Every row comes from one small tree of marks. The marks that hang from a mark follow it in brackets, in alphabetical order. Every link used is in the known rows. Which tree was each row made from?
Known rows
negi[subap[lila[sode[vosil[peki]] votobu]]]: 5; 13; -9; -5; -3; -2; 5; 2; 15; 0; -20; -15; -11; -37; 5; 2; 0; -25; 38; 22; -9; 2; 8; 28; 20
bigem[duvo[vosil[sode[lila[subap[negi]]]]] peki]: -5; -2; -21; -11; -9; -30; -12; 20; -13; -3; 8; 27; 14; 14; -13; -46; 16; 13; -43; 0; 2; -5; 8; -46; -31
sode[lila]: 4; -9; 12; 10; 6; 14; -1; 11; 6; 2; -1; 15; -8; -19; 5; -2; 8; 21; -18; -13; 2; -3; -7; -8; -9
sode[lila vosil[peki]]: 6; -7; -8; 9; -4; 2; 11; 1; 21; -9; 8; 45; -15; -45; 1; 1; 5; 13; -16; -1; 0; -4; -17; -12; -4
nokir[votobu[lila negi[subap]]]: 8; 18; 12; 7; 5; 11; -24; -13; -12; -4; 12; -28; 13; 12; 12; 13; -29; 9; 12; 3; 8; 7; -1; 18; -5
votobu[lila[sode[vosil] subap] negi]: 6; 8; 35; -2; 11; -3; -11; -26; -4; -11; 8; -1; 5; 21; -15; -36; 0; 4; -18; 25; -17; 1; 8; 14; 1
duvo[vosil[peki]]: -1; -18; -28; 8; -9; 10; 4; 9; 16; 1; 0; 17; 14; -14; -12; 7; 4; 6; -6; -10; 10; 8; -20; 7; 4
sode[lila[subap] vosil]: 2; 5; 24; 13; 7; -9; 1; 4; 21; -21; 3; 23; -10; -24; -5; -29; 14; 18; -4; 0; -15; -1; -3; 23; -7
lila[sode]: -6; -19; 13; -2; 12; 9; -5; 5; 1; 22; -13; -8; -3; 3; -18; 7; 0; -2; -15; 6; -11; 0; -5; 25; 16
negi[subap votobu]: 10; 7; 10; 6; 8; 11; 2; 1; 15; 2; -22; -26; 1; -14; -3; 35; -17; 0; 28; -3; -20; 6; -9; 64; 11
duvo[bigem vosil[sode]]: 5; -24; 6; 9; -8; -3; 30; 21; -10; 5; -4; -2; 17; 1; -7; 17; -3; 6; -28; -27; 18; -5; -12; -23; 32
bigem[duvo peki sode[lila[subap votobu[negi]] vosil]]: -4; 9; 2; -22; -1; -34; -21; -4; 0; -18; 24; 32; 7; 35; 6; -28; 3; -8; -32; 4; -27; -7; 9; -7; -24
duvo[vosil[peki sode[lila]]]: 11; -16; -15; 1; -8; 3; 24; 12; 4; 4; 0; 30; -3; -19; -14; 0; 9; 13; -7; -9; 19; -4; -8; -49; 2
lila[sode[vosil[peki]] subap votobu[negi]]: -12; 4; 9; -3; 5; -6; 11; -18; 16; 16; -2; -7; 0; 21; -13; -10; -6; -18; 18; 27; -1; -1; -2; 38; 8
lila[subap votobu]: -15; 7; 7; 3; 8; 10; 3; 3; 13; 9; -23; -28; 1; 3; 6; -7; 0; -3; 42; -2; 3; 4; 0; 50; 3
duvo[bigem[peki sode[lila[subap votobu[negi]]]] vosil]: -7; -9; -7; -2; -13; -16; -1; 4; -4; -19; 33; -16; 17; 44; 16; 6; 8; 0; -35; -40; 10; -3; -2; -57; 0
vosil[peki sode[lila]]: 5; -13; -5; -8; 0; 5; 24; 6; 0; 24; -7; 17; -19; -27; -12; 14; -2; 14; 6; 1; 16; -6; -10; -58; 4
subap[lila[sode votobu]]: -1; -1; 13; -5; 4; 20; -11; 7; -10; 13; -26; -29; -9; -6; 9; -3; 8; -11; 18; 8; 8; -4; 19; 3; 10
negi[votobu[lila[subap]]]: 6; 10; 15; 1; 8; 21; -7; -24; 0; -9; -22; -28; -4; -6; 4; -3; -14; 12; 40; 0; -6; 8; 3; 31; -4
lila[subap votobu[negi]]: -11; 10; 20; 1; 7; 9; 2; -9; 9; 14; -6; -24; 11; 33; 1; -11; -4; 1; 24; 1; 9; 1; 0; 35; -7
subap[lila negi[votobu]]: 10; 7; 5; 6; -8; 31; -7; 2; -17; 4; -13; -14; 0; -17; 3; 19; 2; 12; 5; -3; 15; 0; 11; -5; -14
negi[subap[lila] votobu]: 16; 16; 19; 2; 1; 14; -6; 2; 10; -6; -27; -31; -4; -35; 2; 25; -11; 5; 42; -5; -10; 7; 5; 30; 2
votobu[lila[sode[vosil[peki]] subap[negi]]]: -6; 3; -17; 1; -1; -1; -3; -15; -11; -2; 3; 5; -4; -12; -13; -23; 6; -4; -6; 31; 1; 6; 2; -11; -1
bigem[duvo peki sode]: -10; -18; -16; -30; 0; -25; -25; 12; -11; 8; 6; 25; 13; 10; -16; 8; -8; -6; -38; -1; -29; 2; -9; -12; 0

Which tree is each row?
-6; 3; -30; -8; -5; -19; -5; 16; -9; -5; 10; 40; 5; 10; 14; -8; 12; -19; -11; 4; -2; 5; 9; 0; -22 | bigem[duvo sode[lila[subap[negi] votobu] vosil[peki]]]
11; -7; 16; 8; -6; 2; 17; 4; -14; -14; 31; 15; 5; 23; 28; 33; -1; -6; -48; -28; 6; -11; -2; -22; 14 | duvo[bigem[sode[lila[votobu[negi]] vosil]]]
6; -5; -21; -3; -5; 4; 6; 3; 3; -9; 10; 32; -13; -18; 15; 27; 6; -13; -4; -5; -6; -3; -3; -6; 5 | bigem[sode[lila[votobu] vosil[peki]]]
-3; 3; -9; -4; -1; -9; 9; 0; 15; -11; 3; 16; -14; -10; 7; 2; 9; -13; 25; -1; -9; 2; 1; 6; 3 | bigem[sode[lila[subap votobu] vosil[peki]]]
13; 8; -4; -4; 3; -7; -2; -23; 4; -4; 13; 2; 4; -5; -12; 3; -14; -7; -12; 30; -18; 3; -8; -1; 10 | votobu[lila[sode[vosil[peki]]] negi[subap]]
-3; 13; 4; 6; -2; -2; 14; -15; 23; -5; 10; 17; -4; -5; 9; -17; 2; 6; 15; 8; 13; -4; -5; 4; -17 | sode[lila[subap votobu[negi]] vosil[peki]]
23; 14; 10; 3; 8; 8; -7; -18; -1; -22; -15; -18; -5; -22; 3; 12; -14; -11; 13; 16; -42; 1; 7; 66; 21 | negi[subap votobu[lila[sode[vosil]]]]
-10; -1; 13; 5; 11; 12; -5; -6; -9; 22; -18; -31; -1; 21; -22; 9; -1; -5; 8; 15; -5; 5; 6; 39; 1 | lila[sode subap[negi[votobu]]]
9; 5; 3; 15; 1; 12; 3; 4; 11; -18; 1; 22; -11; -26; 30; -6; 10; 3; -5; -5; -3; -10; 2; 33; -3 | sode[lila[votobu] vosil]
0; 7; 22; -4; 9; 2; 20; 6; 0; 12; -21; -16; -15; -1; 6; -17; 4; 3; 42; -1; 10; -8; 10; -9; 2 | vosil[sode[lila[subap votobu]]]
-11; -1; -40; -10; -10; -20; -31; 22; -13; -17; 18; 18; 21; 37; 14; -26; 21; -11; -38; -14; -6; 3; 15; -23; -32 | bigem[duvo[vosil] peki sode[lila[subap[negi] votobu]]]
-4; -3; 15; -6; 13; 8; -13; -11; -9; 3; -16; -30; -5; 8; -10; -25; 1; 3; 14; 14; -9; 8; 7; 9; 9 | votobu[lila[sode subap]]
-9; 6; -14; -3; -2; 3; 29; 5; -8; 26; -12; -9; -13; -5; 3; -5; 6; 1; 34; 9; 34; -5; 5; -45; -11 | vosil[peki sode[lila[subap[negi] votobu]]]
-5; -6; 15; -3; 11; 21; -3; -8; -8; 27; -4; -22; 7; 37; 2; 10; -6; -12; -9; 9; 6; -5; 4; 22; 8 | lila[sode votobu[negi]]
-6; -26; -12; 6; -13; -16; 18; 20; 4; -10; 14; 11; 9; 11; -12; 16; 10; 4; -16; -37; 13; 12; -16; -48; 15 | duvo[bigem[sode[lila[subap]]] vosil[peki]]
-3; -4; 6; -8; 3; -9; 26; 1; 8; 21; -15; 7; -19; -17; -25; -5; 0; 14; 32; 4; 15; -2; -8; -49; 3 | vosil[peki sode[lila[subap]]]
-6; -30; -24; -3; -15; -15; -3; 15; -9; -12; 25; 1; 20; 14; -7; 32; 1; -1; -57; -34; -7; 0; -21; -38; 25 | duvo[bigem[peki sode] vosil]
4; 5; 13; 6; 3; 24; -25; -18; -23; 2; 15; -12; 11; 18; 15; 4; -23; 17; -4; -2; 21; 0; 1; 5; -12 | nokir[votobu[lila negi]]
3; 12; 13; 1; -5; -11; -15; -8; 4; 7; 8; -8; -2; -10; -17; 9; -15; -11; 17; 24; 3; 3; 3; 13; 9 | nokir[votobu[negi[subap[lila[sode[vosil[peki]]]]]]]
-2; -13; -16; -1; -12; -17; 4; 6; -9; -21; 25; 9; -11; -9; 29; 27; 1; -8; -40; -26; -9; -14; -6; -34; 18 | duvo[bigem[peki sode[lila[votobu] vosil]]]
-10; 12; -19; 15; -5; 1; 10; 1; 9; -5; 5; 17; -9; -21; 17; -15; 14; 0; 10; 7; 19; -1; 1; 0; -20 | sode[lila[subap[negi] votobu] vosil[peki]]
-16; 10; -4; 9; 3; 17; -2; 6; -5; 13; -12; -27; 8; 15; 9; -6; 7; -3; 22; 0; 16; 4; 3; 27; -10 | lila[subap[negi] votobu]
-8; -4; -27; -18; -7; -24; -28; 19; 0; -21; 7; 16; 14; 27; 15; -30; 15; -10; -17; -21; -22; 2; 12; -4; -18 | bigem[duvo[vosil] peki sode[lila[subap votobu]]]
7; 11; -5; 2; 2; -5; -16; -24; -2; 0; 16; -10; 3; 1; -5; 10; -29; -9; 7; 25; -3; 4; -2; 21; 11 | nokir[votobu[lila[sode[vosil[peki]]] negi[subap]]]
8; 9; 17; 4; 5; 5; 17; -2; -14; 14; -15; -12; -11; 2; -12; 9; 1; 14; 16; 0; 10; -6; 10; -12; -14 | vosil[sode[lila[subap[negi[votobu]]]]]
